What can hang from each mark:
marut: favato rumev tefin
tazef: favato tefin
subo: favato rumev tazef
rumev: marut subo tazef tefin
tefin: favato rumev tazef
favato: marut rumev tefin

Each row was made from one small tree. Brackets hold a mark, then the marks that hang from it, in alphabetical order. Every link used is in the known rows. Write each row's tree.
Known rows:
(tazef (tefin favato rumev)): [-11 -10 -3 3 -14 5 -16 16 -2 -15 17 -12 -2 25 4 -6 7 -20 8 19 -6 -12 24 -10 -3 -6 -18 0 15]
(rumev marut subo (tazef favato tefin)): [-48 -3 1 -1 5 -3 25 22 42 14 -3 16 -19 38 -23 -4 2 -8 -23 -31 0 0 22 -39 3 -12 36 -1 -19]
(tazef (favato (tefin rumev))): [7 1 0 7 -9 11 -14 -18 -18 3 28 -12 0 23 -10 6 6 19 2 0 -8 11 16 -8 4 -7 -59 6 -3]
(rumev (subo tazef) tefin): [-15 -4 20 -22 14 -15 20 -4 20 3 -11 1 13 -11 -16 -2 -2 -1 -45 13 0 -4 -10 -15 -2 4 12 11 -8]
(subo (favato marut (tefin rumev))): [44 -3 9 0 2 21 -27 -1 -46 -12 12 -12 9 -11 5 10 -16 5 -2 -3 9 24 -4 -4 10 6 -33 -10 8]
(marut favato rumev (tefin tazef)): [-13 10 -32 15 -20 -12 -7 -10 10 5 -25 -5 -8 -30 19 -2 22 2 60 -13 -5 -21 -20 37 -7 3 5 8 12]
(marut favato (rumev tazef)): [-29 7 -5 20 -31 0 7 -3 10 8 -19 8 3 -10 3 -8 15 11 48 -22 -14 -11 12 20 -5 1 4 10 13]
(subo favato (rumev (marut tefin)) tazef): [77 6 2 21 0 -4 11 -8 -23 1 2 -32 25 -30 21 -12 -17 2 -22 12 31 13 -18 2 13 14 21 -2 11]
(favato (marut (rumev tefin))): [-7 -4 6 -4 17 -12 -15 11 -7 -8 -13 26 9 -14 22 9 -2 -1 11 -15 -10 -11 -10 20 -3 9 22 -5 -5]
(rumev subo): [8 5 3 -17 -2 2 10 4 -8 7 15 14 -3 7 -29 -4 12 -7 -24 -7 -20 8 -10 -13 -7 1 -4 1 -8]
(tefin rumev tazef): [2 -13 -2 17 2 1 -2 -8 2 -7 26 -7 -12 17 14 19 13 16 10 29 -18 -6 -13 0 -6 -14 -26 1 29]
(rumev (tazef favato) tefin): [-59 -7 10 -6 6 0 12 -4 23 14 6 6 16 8 -9 6 2 30 -13 -3 3 -11 26 7 5 -17 -11 6 -16]
(tefin (favato marut) tazef): [-14 -12 -6 -6 16 22 -10 7 -19 -19 -13 8 -12 8 12 20 2 -12 17 -4 -15 -13 -13 16 1 -10 -20 -7 20]
(tazef (tefin rumev)): [12 -2 -2 8 -11 -3 -19 10 -6 -11 34 -1 -1 27 3 -5 14 -13 0 31 -13 1 12 -16 1 -7 -21 -2 9]
(rumev marut subo tazef tefin): [-41 -11 19 -8 21 -25 26 10 63 16 -18 28 -3 -1 -17 -10 -13 4 -32 -23 9 -6 13 -24 -9 -4 62 -2 -17]
(subo (favato marut tefin) rumev): [59 1 8 8 5 32 -31 -4 -58 -7 8 -12 16 -13 16 -6 -20 6 -22 -3 6 43 -7 11 18 1 -40 -12 3]
(tefin (tazef (favato marut rumev))): [-22 2 -8 1 10 16 -6 -6 -17 -11 3 1 -26 28 13 29 6 11 9 18 -13 5 -22 7 4 -8 -33 1 1]
(tazef favato): [-6 8 -5 -3 -12 12 8 -5 -20 6 29 1 7 27 -14 4 15 12 3 -2 -20 -3 4 -2 4 -4 -39 5 -14]
(marut favato tefin): [24 22 -24 -1 -24 -4 -9 -14 -10 9 -4 -2 6 -20 -14 -21 18 -10 37 -10 -8 -7 -8 9 -1 9 -22 4 -12]
(tefin tazef): [-5 -3 -8 1 3 8 -2 -4 -10 -4 20 6 -6 12 5 15 13 4 10 24 -23 -3 -11 17 0 -12 -20 0 17]
(favato (rumev subo tazef tefin)): [-46 -1 18 -22 7 -9 9 -4 36 8 -8 7 -13 -2 -17 4 -10 10 -26 27 8 7 10 -1 -9 -2 17 6 -12]
(favato marut (rumev tefin)): [1 5 11 -16 18 -6 -22 0 -6 -15 -8 15 -4 -2 11 7 -14 -6 -5 28 -1 9 -12 8 -2 12 -3 -6 -16]
(tazef (favato tefin)): [1 9 -3 -8 -8 15 -14 -15 -30 5 23 -3 5 16 -16 2 7 10 2 0 -10 13 16 2 9 -5 -55 4 -15]
(marut tefin): [40 13 -16 -14 -4 -8 -17 -8 -28 7 17 4 8 -18 -17 0 16 -11 8 8 -1 -6 -7 19 -1 2 -10 -4 -9]
(tefin (favato marut) (rumev subo tazef)): [-11 -21 15 -2 11 14 9 9 2 -6 -20 7 -15 2 -19 15 -2 -4 -15 -36 -5 -10 1 -21 -8 -10 1 -4 19]
(tefin (rumev marut subo (tazef favato))): [-19 -10 9 18 4 -10 35 1 40 14 7 5 -16 31 -19 5 2 17 -19 -33 -1 -5 7 -42 -8 -7 21 3 1]
(tazef (favato (marut rumev) tefin)): [0 5 -1 -1 2 12 -24 -4 -38 -3 -3 10 -1 4 8 17 3 7 17 -31 -12 9 3 16 8 2 -27 -1 -12]
(rumev (marut tefin)): [47 12 -14 -3 4 -21 -5 -1 -2 6 9 15 3 -10 -6 -10 3 -20 17 -8 5 -6 -5 0 -4 10 31 -8 -14]
(subo favato rumev): [44 2 2 12 -15 21 1 1 -38 3 30 -22 25 0 13 -13 -5 17 -19 13 0 23 -7 8 9 2 -24 -4 5]
(tefin (favato marut) rumev tazef): [-10 -23 -2 12 13 16 -9 3 -10 -21 -8 -5 -17 12 18 24 0 -1 15 -3 -13 -17 -15 -1 -6 -13 -23 -4 34]
(favato (marut tefin)): [52 13 -10 -15 14 0 -26 0 -44 -4 0 22 4 -20 -10 8 8 -21 6 -11 -8 -2 -22 14 6 4 -10 -13 -10]
(rumev marut): [28 7 0 7 0 -10 5 4 0 -1 18 20 2 13 -3 -9 -1 -11 11 -4 -11 0 1 -15 -4 9 22 -5 -6]
(tefin (favato rumev)): [-5 5 -1 -15 -14 12 -8 -2 -17 -12 4 -9 -7 8 -4 0 -1 -11 21 31 -1 1 11 13 -8 8 -17 2 3]

Write each row's tree:
[18 -4 -1 -6 2 -12 1 -8 8 15 8 -2 -8 -15 -29 7 12 4 -16 -9 6 -7 -6 -4 -7 -9 6 -1 5] -> (marut (tefin (rumev subo tazef)))
[-4 13 -5 5 -9 -3 9 -4 3 -1 16 0 -11 31 1 2 -1 5 13 13 -3 8 4 -14 -3 11 -3 3 -20] -> (tazef (favato (rumev marut)))
[48 17 3 -27 16 -6 -9 -8 -30 -10 -20 0 -17 -24 -15 17 -4 -28 -23 15 10 11 -39 -2 0 16 5 0 -5] -> (favato (marut tefin) (rumev (subo tazef)))
[-1 3 8 -17 9 8 -9 10 -19 -11 -5 -7 11 -14 14 6 -21 3 -5 26 16 15 -12 9 4 16 3 -6 -16] -> (subo (favato marut (rumev tefin)))
[-49 -20 0 -1 19 -16 10 8 48 -6 -23 7 -2 0 24 -4 -15 -3 12 3 8 -25 8 0 -9 -2 37 -1 1] -> (rumev marut (tefin favato tazef))
[-27 -3 5 -17 -7 15 13 25 5 9 7 -5 2 4 -25 -1 0 -6 -30 0 10 11 18 -13 7 -11 14 -3 -1] -> (rumev (subo favato) (tazef tefin))
[-71 -4 6 4 -15 -16 24 3 56 16 -41 13 -1 -19 -3 -15 5 16 13 -37 -3 -15 8 6 -11 2 32 13 -4] -> (marut favato (rumev subo tazef tefin))
[-40 -13 18 -10 15 -12 37 18 52 18 -19 7 8 -13 -13 -9 -24 11 -33 -23 27 1 13 -23 -4 3 66 -4 -17] -> (rumev marut (subo favato) tazef tefin)
[-70 -22 3 -26 17 -3 17 8 42 2 -23 0 -6 -2 -5 2 -3 3 -24 -1 -2 -21 -1 -1 -12 -10 12 5 -3] -> (rumev subo (tefin favato tazef))
[-19 -18 15 19 11 -8 7 2 42 4 -16 4 10 -2 20 -21 -19 10 -18 -10 13 -6 25 1 -3 -8 33 -4 4] -> (subo (rumev marut tazef (tefin favato)))
[-66 -11 13 -6 17 -19 39 7 67 21 -18 18 -4 14 -19 -6 -10 16 -35 -39 8 -12 16 -33 -4 -8 46 2 -28] -> (rumev marut subo (tazef favato) tefin)
[3 1 -24 1 1 -16 -12 -4 -9 4 0 1 -3 -24 19 19 19 2 34 4 -2 -19 -17 47 -6 -3 17 0 13] -> (marut rumev (tefin tazef))
[11 -9 -7 1 -7 -2 -9 -7 -2 3 3 -15 2 -16 -11 6 8 -1 15 -2 16 -22 14 14 -6 -9 -5 -1 17] -> (marut (tefin favato (rumev tazef)))
[-37 -3 16 -22 12 -8 30 -6 20 9 -10 -6 10 2 -16 2 1 12 -50 0 -1 -8 -7 -21 1 1 -3 16 -19] -> (rumev (subo (tazef favato)) tefin)
[31 -3 13 11 -8 30 -17 -11 -35 7 17 -22 18 -16 4 -6 -16 25 -24 10 17 36 20 21 17 -13 -32 -5 14] -> (subo (favato tefin) (rumev tazef))
[3 13 -30 4 -14 -3 -7 -16 4 5 -12 -6 -7 -17 -1 -7 20 -4 38 4 -7 -11 -20 19 0 -3 -27 3 5] -> (marut favato (tefin tazef))
[50 13 10 35 -10 -1 0 -26 -4 -7 -17 -12 5 -6 17 -31 -14 -4 -6 0 0 25 -2 -17 10 9 -16 8 13] -> (subo (rumev (marut (favato tefin))) tazef)
[-21 -1 5 -10 -13 15 -4 -3 -8 -7 -3 -8 -9 6 -10 9 -4 -5 16 25 6 -1 24 16 -5 -2 -10 2 10] -> (tefin (favato (rumev tazef)))
[12 -11 0 6 -5 20 -15 -10 -21 -6 22 -29 0 -6 10 13 -8 20 3 27 9 17 1 10 6 -7 -38 -2 23] -> (subo (favato (tefin rumev tazef)))
[-3 11 3 20 -14 0 -3 -12 21 7 -17 16 -10 2 -9 -20 -9 -4 31 -24 4 11 26 -11 3 -2 2 0 0] -> (rumev (marut (favato tefin)) tazef)
[13 3 1 -6 0 -1 32 18 9 9 7 3 3 3 -18 -11 -12 -7 -17 -25 3 12 -10 -28 -5 15 41 -5 -14] -> (rumev marut (subo favato))
[-20 -6 -5 -11 12 20 -17 2 -16 -24 -19 -1 -27 10 16 24 -5 -14 25 24 -5 -4 -14 19 -3 -3 -18 -5 18] -> (tefin (favato marut rumev) tazef)
[23 -7 -19 7 3 -10 -14 -13 -3 0 17 -12 -7 -9 6 15 14 8 12 21 -1 -14 -19 15 -5 -11 -13 -2 20] -> (marut (tefin rumev tazef))
[-27 -8 14 4 16 -23 11 3 45 9 -7 25 8 -1 2 -7 -13 6 -3 -3 10 -11 23 -6 -3 -4 47 -4 -9] -> (rumev marut tazef tefin)
[55 9 0 12 11 11 -3 -20 -44 -3 -2 -15 12 -7 13 7 4 7 -31 -4 -1 5 -28 2 18 -4 -37 3 3] -> (subo rumev (tazef (favato (marut tefin))))
[36 14 -3 -8 11 6 -1 -14 -44 -3 -4 -6 10 -9 -8 18 7 -7 -9 -6 -1 -9 -21 1 15 2 -29 4 -5] -> (subo (tazef (favato (marut tefin))))
[-12 8 -9 -8 4 16 -16 18 -28 -9 13 13 -2 34 -1 4 12 -16 -4 -5 -19 1 3 -15 14 -7 -32 -5 -19] -> (tazef (favato marut) tefin)
[-60 0 1 14 -19 -13 8 -1 41 9 -31 9 12 -21 12 -13 5 18 36 -17 0 -17 18 21 -6 1 18 11 2] -> (marut favato (rumev tazef tefin))
[50 0 4 25 -7 5 11 8 -13 2 22 -13 17 1 19 -20 -16 11 -11 0 8 23 -5 -6 6 10 14 -8 4] -> (subo favato (rumev marut))
[-36 -13 6 -11 27 -12 2 15 17 -4 -30 26 -10 -12 18 18 0 3 -9 -22 -12 -10 -24 15 -8 0 32 -2 -1] -> (favato (marut (rumev subo (tefin tazef))))
[2 6 -1 39 -15 -2 -1 6 29 2 -7 8 -6 17 16 -36 -3 -5 4 -7 -3 12 19 -20 7 -9 10 -2 6] -> (subo (rumev (marut favato) (tazef tefin)))
[-15 3 -7 -7 -8 -1 -16 19 10 -18 -1 -1 -15 25 8 -12 -7 -38 20 31 6 -1 25 -10 -5 8 17 -4 -4] -> (tazef (tefin (favato (rumev marut))))
[29 14 -19 15 -26 -11 -9 -16 4 6 3 -13 1 -16 -8 -20 17 -1 34 -6 -3 -10 -12 -3 -6 7 -26 5 3] -> (marut favato (tefin rumev))
[10 10 -16 -4 2 -2 -10 0 -30 3 -4 10 2 -9 4 16 15 0 21 -37 -5 -14 -15 19 2 6 -6 -3 -15] -> (tazef (favato (marut rumev tefin)))
[18 -5 11 18 12 -20 2 2 27 2 7 11 13 4 25 -26 -13 9 -24 6 -1 7 1 -7 -2 4 27 -4 -11] -> (subo (rumev marut tefin))
[-4 1 0 -11 -14 3 18 17 -11 8 5 -6 10 -13 -5 3 4 6 1 -18 -2 3 -9 10 -8 14 27 2 1] -> (marut (rumev (subo favato)))
[11 8 11 3 0 -2 -22 -15 2 -3 -1 7 -20 4 -5 4 -19 -6 14 25 17 28 27 3 1 2 8 -4 0] -> (favato (rumev marut tazef) tefin)
[51 15 0 -4 -4 -8 9 -7 -20 -8 -3 -33 10 -29 7 5 -18 -11 3 36 38 8 -14 3 6 26 25 3 2] -> (subo (favato (rumev (marut tefin))) tazef)
[-2 -5 1 -3 -6 -5 -6 15 10 -5 22 1 -11 27 -11 -8 11 -16 -21 13 -13 4 3 -30 -5 -6 -3 0 3] -> (tazef (tefin (rumev subo)))
[-12 -2 -7 20 -7 -8 2 12 20 -5 24 -2 -8 48 9 -8 8 -5 4 0 -6 -6 17 -38 2 -4 -3 0 -8] -> (tazef favato (tefin (rumev marut)))
[3 0 -8 -21 -4 -12 12 1 -7 3 -30 -15 3 -39 -8 8 9 -20 4 -20 14 -26 -11 21 -10 13 33 10 9] -> (marut (rumev (subo tazef)) (tefin favato))
[19 8 3 -7 -14 16 2 11 -36 -11 14 -29 23 -1 6 1 -2 -15 -13 38 11 8 3 -3 19 4 -15 4 11] -> (subo favato (tazef tefin))
